Each row was made from one small tree. The marks that hang from a mark follow it in brackets, in alphabetical order. Every link used is in the known rows. Write each row's tree.
Known rows
U[E H[R[Y]]]: [+0.05, +1.05, -0.41, -2.29, +1.02, +1.39, -0.40, -5.04, +2.34, -1.37, -0.73, -0.26, -2.34, +1.03, +2.28, -0.78, -0.83, +0.50]
U[E H[R[Q Y]]]: [-0.74, -0.36, -0.32, -1.13, +2.35, +1.25, -1.72, -2.77, +2.52, -1.66, -1.47, -0.40, -1.99, +0.99, +2.50, +0.05, -0.89, +1.42]
Y[R[H Q]]: [-1.69, -2.03, -0.02, -0.11, +1.39, -0.03, -1.10, +6.20, +0.21, -0.12, -0.94, -0.12, -2.04, -1.16, -0.75, +1.38, -0.35, +2.59]
Y[R[Q]]: [-0.76, -1.80, +0.03, +1.49, +0.85, +0.06, -1.24, +2.84, +0.25, +0.07, -0.58, +0.07, -2.30, -0.31, -0.35, +1.11, -0.71, +1.24]
E[U[H[R[Q]]]]: [-1.77, -1.67, -0.17, -0.09, +2.16, +1.63, -1.00, +2.90, +2.05, -1.72, -0.93, -0.19, -1.82, +1.01, +1.09, +0.42, -0.36, +1.17]
E[R[Y] U[H]]: [-0.30, -0.21, -0.36, -1.70, +0.72, +1.31, -0.27, -2.73, -0.31, -1.20, -1.56, -0.55, -0.59, +1.20, +1.09, -0.87, -1.82, +0.32]
H[R[E[U] Q Y]]: [+0.54, -1.74, -0.28, -0.20, +2.39, +0.36, -1.41, +1.35, +1.81, -1.09, -1.50, -0.18, -1.10, +2.43, +0.15, +0.30, -3.53, +1.27]
E[R]: [+0.34, -0.60, -0.09, -0.34, +0.29, -0.10, +0.43, -0.39, -1.05, -0.15, -0.06, -0.07, +0.32, +0.39, +0.13, +0.29, -0.10, +0.14]
R[H]: [-0.97, -0.18, -0.06, -1.67, +0.49, -0.06, +0.18, +3.33, -0.01, -0.17, -0.36, -0.20, +0.15, -0.88, -0.41, +0.27, +0.41, +1.27]
U[E[R[Q Y]] H]: [-0.07, -1.17, -0.21, -1.10, +2.21, +0.78, -1.70, -2.83, +0.12, -1.75, -1.94, -0.59, -0.59, +0.87, +2.28, +0.16, -1.19, +1.22]
Q[R[E[U] H Y]]: [+0.41, -1.19, -0.43, -2.94, +0.57, +0.39, +0.28, +2.34, +1.97, -1.06, -1.36, -0.33, -1.15, +0.83, -0.55, -0.33, -2.85, -0.45]
Y[R[E H Q]]: [-0.61, -3.16, -0.01, -0.88, +2.02, -0.08, -1.18, +6.04, +0.12, -0.37, -0.94, +0.15, -2.08, -0.02, -1.21, +1.64, -2.29, +2.33]
R[Q]: [-0.80, -1.38, +0.10, +1.11, +1.42, -0.15, -1.21, +2.31, +0.21, -0.17, -0.70, -0.14, +0.25, +0.00, +0.15, +0.81, -0.11, +0.95]
J[E[U[H]]]: [-0.87, -2.72, -0.46, -1.61, +0.95, +1.91, -0.39, +0.28, -0.07, -1.51, -0.66, -0.01, -1.67, -0.33, +0.80, -0.55, -0.32, -0.71]
Q[R]: [-0.25, -0.44, +0.02, -0.32, -0.68, +0.28, +0.77, -0.10, +1.77, -0.12, +0.29, +0.01, -1.07, -0.21, +0.06, +0.15, +0.32, -1.70]
R[E]: [+1.15, -1.09, -0.02, -0.63, +0.65, -0.09, -0.06, -0.05, -0.09, -0.29, -0.01, +0.31, -0.03, +1.11, -0.54, +0.28, -2.02, -0.24]
H[R[E Q Y]]: [+0.20, -1.22, -0.18, -0.39, +2.42, +0.12, -1.37, -1.01, +1.60, -0.23, -1.09, -0.12, -0.80, +2.04, +0.19, +0.71, -3.31, +1.43]
Y[R[E]]: [+1.16, -1.50, -0.09, -0.27, +0.09, +0.17, -0.09, +0.41, -0.01, -0.01, +0.05, +0.46, -2.49, +0.82, -0.95, +0.60, -2.54, +0.19]
H[R]: [-0.30, +0.30, -0.08, -0.38, +0.34, +0.36, +0.44, -0.17, +1.39, -0.07, +0.43, +0.07, -1.09, +0.54, +0.22, +0.19, +0.10, +0.41]

Which tree is each row?
[-0.51, -3.30, -0.56, -1.83, +1.19, +1.93, +0.07, -0.08, -1.15, -1.63, -0.77, -0.10, -1.30, +0.05, +0.93, -0.25, -0.48, -0.58]  J[E[R U[H]]]
[-1.44, -3.44, -0.48, -2.03, +2.67, +0.15, -1.28, +1.91, -1.33, -0.27, -1.93, -0.63, +0.09, -0.93, +0.39, +0.80, -1.14, +2.13]  J[E[R[H Q Y]]]
[+0.06, -1.38, -0.27, -1.71, +2.46, -0.46, -1.47, +1.92, -0.22, -1.27, -2.07, -0.75, +0.25, -0.05, +1.14, +0.60, -0.70, +2.39]  U[E[R[H Q Y]]]
[-0.11, -1.60, -0.04, -2.72, +0.54, +0.16, +0.81, +2.94, +1.61, -0.61, -0.16, +0.15, -0.93, +0.06, -0.84, +0.64, -1.31, -0.62]  Q[R[E H]]
[-0.53, +0.20, -0.32, -2.44, +0.81, -0.25, +0.12, -0.05, -0.84, +0.12, -1.26, -0.61, +0.54, -0.12, +0.06, -0.01, -0.96, +1.71]  E[R[H Y]]
[-1.38, -2.16, +0.00, -0.88, +2.21, -0.38, -0.64, +5.49, -0.88, -0.47, -1.13, -0.42, +0.76, -0.53, -0.16, +1.34, +0.19, +2.27]  E[R[H Q]]
[-0.36, -3.47, -0.14, -0.04, +1.89, +1.49, -1.58, +3.49, +0.68, -1.60, -1.27, +0.21, -3.16, +1.32, -0.19, +0.82, -3.06, +0.95]  Y[R[E[U[H]] Q]]
[-0.49, -1.67, -0.17, -1.71, +2.47, -0.33, -1.64, +2.56, +0.25, -0.28, -1.88, -0.35, +0.42, +0.63, -0.36, +0.76, -3.02, +2.30]  R[E H Q Y]
[-0.78, -2.99, -0.44, -2.63, +1.25, +0.34, +0.39, +2.58, -1.67, -0.36, -0.43, -0.24, -0.29, -1.28, -0.13, +0.55, +0.31, +0.85]  J[E[R[H]]]
[-0.11, -2.25, -0.35, -1.59, +2.67, -0.07, -1.75, +4.73, +0.47, -1.14, -2.33, -0.43, +0.12, +1.04, -0.50, +0.33, -3.30, +2.08]  R[E[U] H Q Y]
[+1.40, -0.32, -0.38, -1.32, +1.07, +0.59, -0.24, -1.03, +1.61, -0.84, -0.83, -0.08, -1.40, +2.46, -0.04, -0.54, -3.32, +0.33]  H[R[E[U] Y]]
[-0.17, +0.14, -0.29, -2.58, +1.33, +1.42, -0.27, -4.84, +1.73, -0.53, -0.68, -0.09, -1.72, +2.09, +0.89, -0.33, -3.23, +0.60]  U[H[R[E Y]]]
[+0.38, -2.88, +0.00, +0.81, +1.49, +0.05, -1.37, +2.72, +0.13, -0.16, -0.59, +0.35, -2.23, +0.83, -0.83, +1.38, -2.70, +1.02]  Y[R[E Q]]
[+0.65, +0.18, -0.37, -2.19, +0.92, +1.04, -0.52, -5.26, -0.11, -1.52, -1.19, -0.54, -0.93, +0.84, +2.18, -0.68, -1.08, +0.28]  U[E[R[Y]] H]
[+0.03, -0.59, -0.27, -3.17, +0.41, +0.13, +0.39, +0.05, +1.73, -0.18, -0.94, -0.22, -0.89, +0.40, -0.45, +0.07, -2.58, -0.29]  Q[R[E H Y]]
[+1.05, -1.19, -0.18, -0.08, +1.93, -0.42, -1.65, -1.17, -0.16, -1.13, -1.63, -0.54, +0.05, +0.82, +1.50, +0.36, -1.11, +1.10]  U[E[R[Q Y]]]
[-0.20, -4.70, -0.38, +0.35, +2.19, +0.59, -1.08, +3.96, -1.25, -1.28, -1.15, -0.22, -0.41, +0.02, +0.24, +0.73, -0.53, +0.19]  J[E[R[Q] U]]
[+0.97, +0.08, -0.27, -1.55, +0.91, +0.19, -0.10, -3.21, +1.43, +0.02, -0.41, -0.01, -1.00, +2.05, +0.09, -0.14, -3.15, +0.52]  H[R[E Y]]
[-1.67, -0.80, -0.33, -0.58, +2.15, +1.55, -1.47, -0.30, +2.22, -1.36, -1.79, -0.52, -1.69, +1.38, +1.37, -0.17, -1.63, +1.51]  E[U[H[R[Q Y]]]]
[-1.12, -2.60, -0.09, -0.02, +2.01, +1.21, -1.01, +2.71, -0.34, -1.77, -1.44, -0.29, -0.29, +0.86, +0.95, +0.52, -0.68, +0.89]  E[R[Q] U[H]]
[-1.28, -1.25, -0.17, -1.39, +2.22, -0.36, -1.15, +2.37, -0.71, -0.23, -1.96, -0.74, +0.90, -0.12, +0.19, +0.76, -1.21, +2.63]  E[R[H Q Y]]
[+0.27, -1.07, -0.39, -2.38, +0.40, +1.69, -0.01, -2.72, +2.31, -1.50, -1.29, -0.17, -2.03, +1.75, +0.63, -0.73, -3.26, -1.71]  Q[R[E[U[H]] Y]]
[-0.19, -1.40, -0.24, -1.84, +0.85, +0.06, +0.48, +5.28, -0.81, -1.17, -0.88, -0.37, +0.16, -0.07, -0.38, +0.15, +0.09, +1.20]  E[R[H] U]
[+0.10, -2.18, +0.07, +0.05, +2.35, +0.14, -0.89, +2.05, +1.43, -0.47, -0.30, +0.22, -0.83, +1.67, -0.15, +1.29, -1.96, +1.10]  H[R[E Q]]
[+0.59, -0.69, -0.17, -1.74, +0.88, +1.00, -0.03, -2.13, -0.21, -1.82, -0.40, -0.12, -0.99, +0.50, +1.74, -0.07, +0.22, -0.07]  U[E[R] H]
[-0.66, -2.07, -0.59, -3.17, +1.30, +0.30, -0.05, -0.40, -1.49, -0.06, -1.31, -0.52, -0.20, -0.92, +0.23, -0.04, -0.97, +1.14]  J[E[R[H Y]]]
[-1.04, -1.61, -0.27, -0.52, +2.08, +1.09, -1.47, -0.39, -0.16, -1.46, -2.28, -0.69, -0.23, +1.20, +1.28, -0.07, -1.91, +1.26]  E[R[Q Y] U[H]]
[-1.09, +0.39, -0.24, -2.43, -0.10, +0.12, +0.47, +0.20, +1.88, +0.03, -0.94, -0.49, -0.89, -0.73, +0.02, -0.20, -0.64, -0.06]  Q[R[H Y]]
[+0.37, -2.13, -0.23, -2.55, +0.54, +0.44, +0.71, +5.29, +1.88, -1.41, -0.61, +0.05, -1.22, +0.48, -0.90, +0.27, -1.54, -0.80]  Q[R[E[U] H]]
[-0.93, -2.80, -0.15, -0.74, +2.27, -0.13, -0.84, +7.58, -0.67, -1.34, -1.54, -0.47, +0.49, -0.09, -0.25, +0.93, -0.10, +2.13]  E[R[H Q] U]
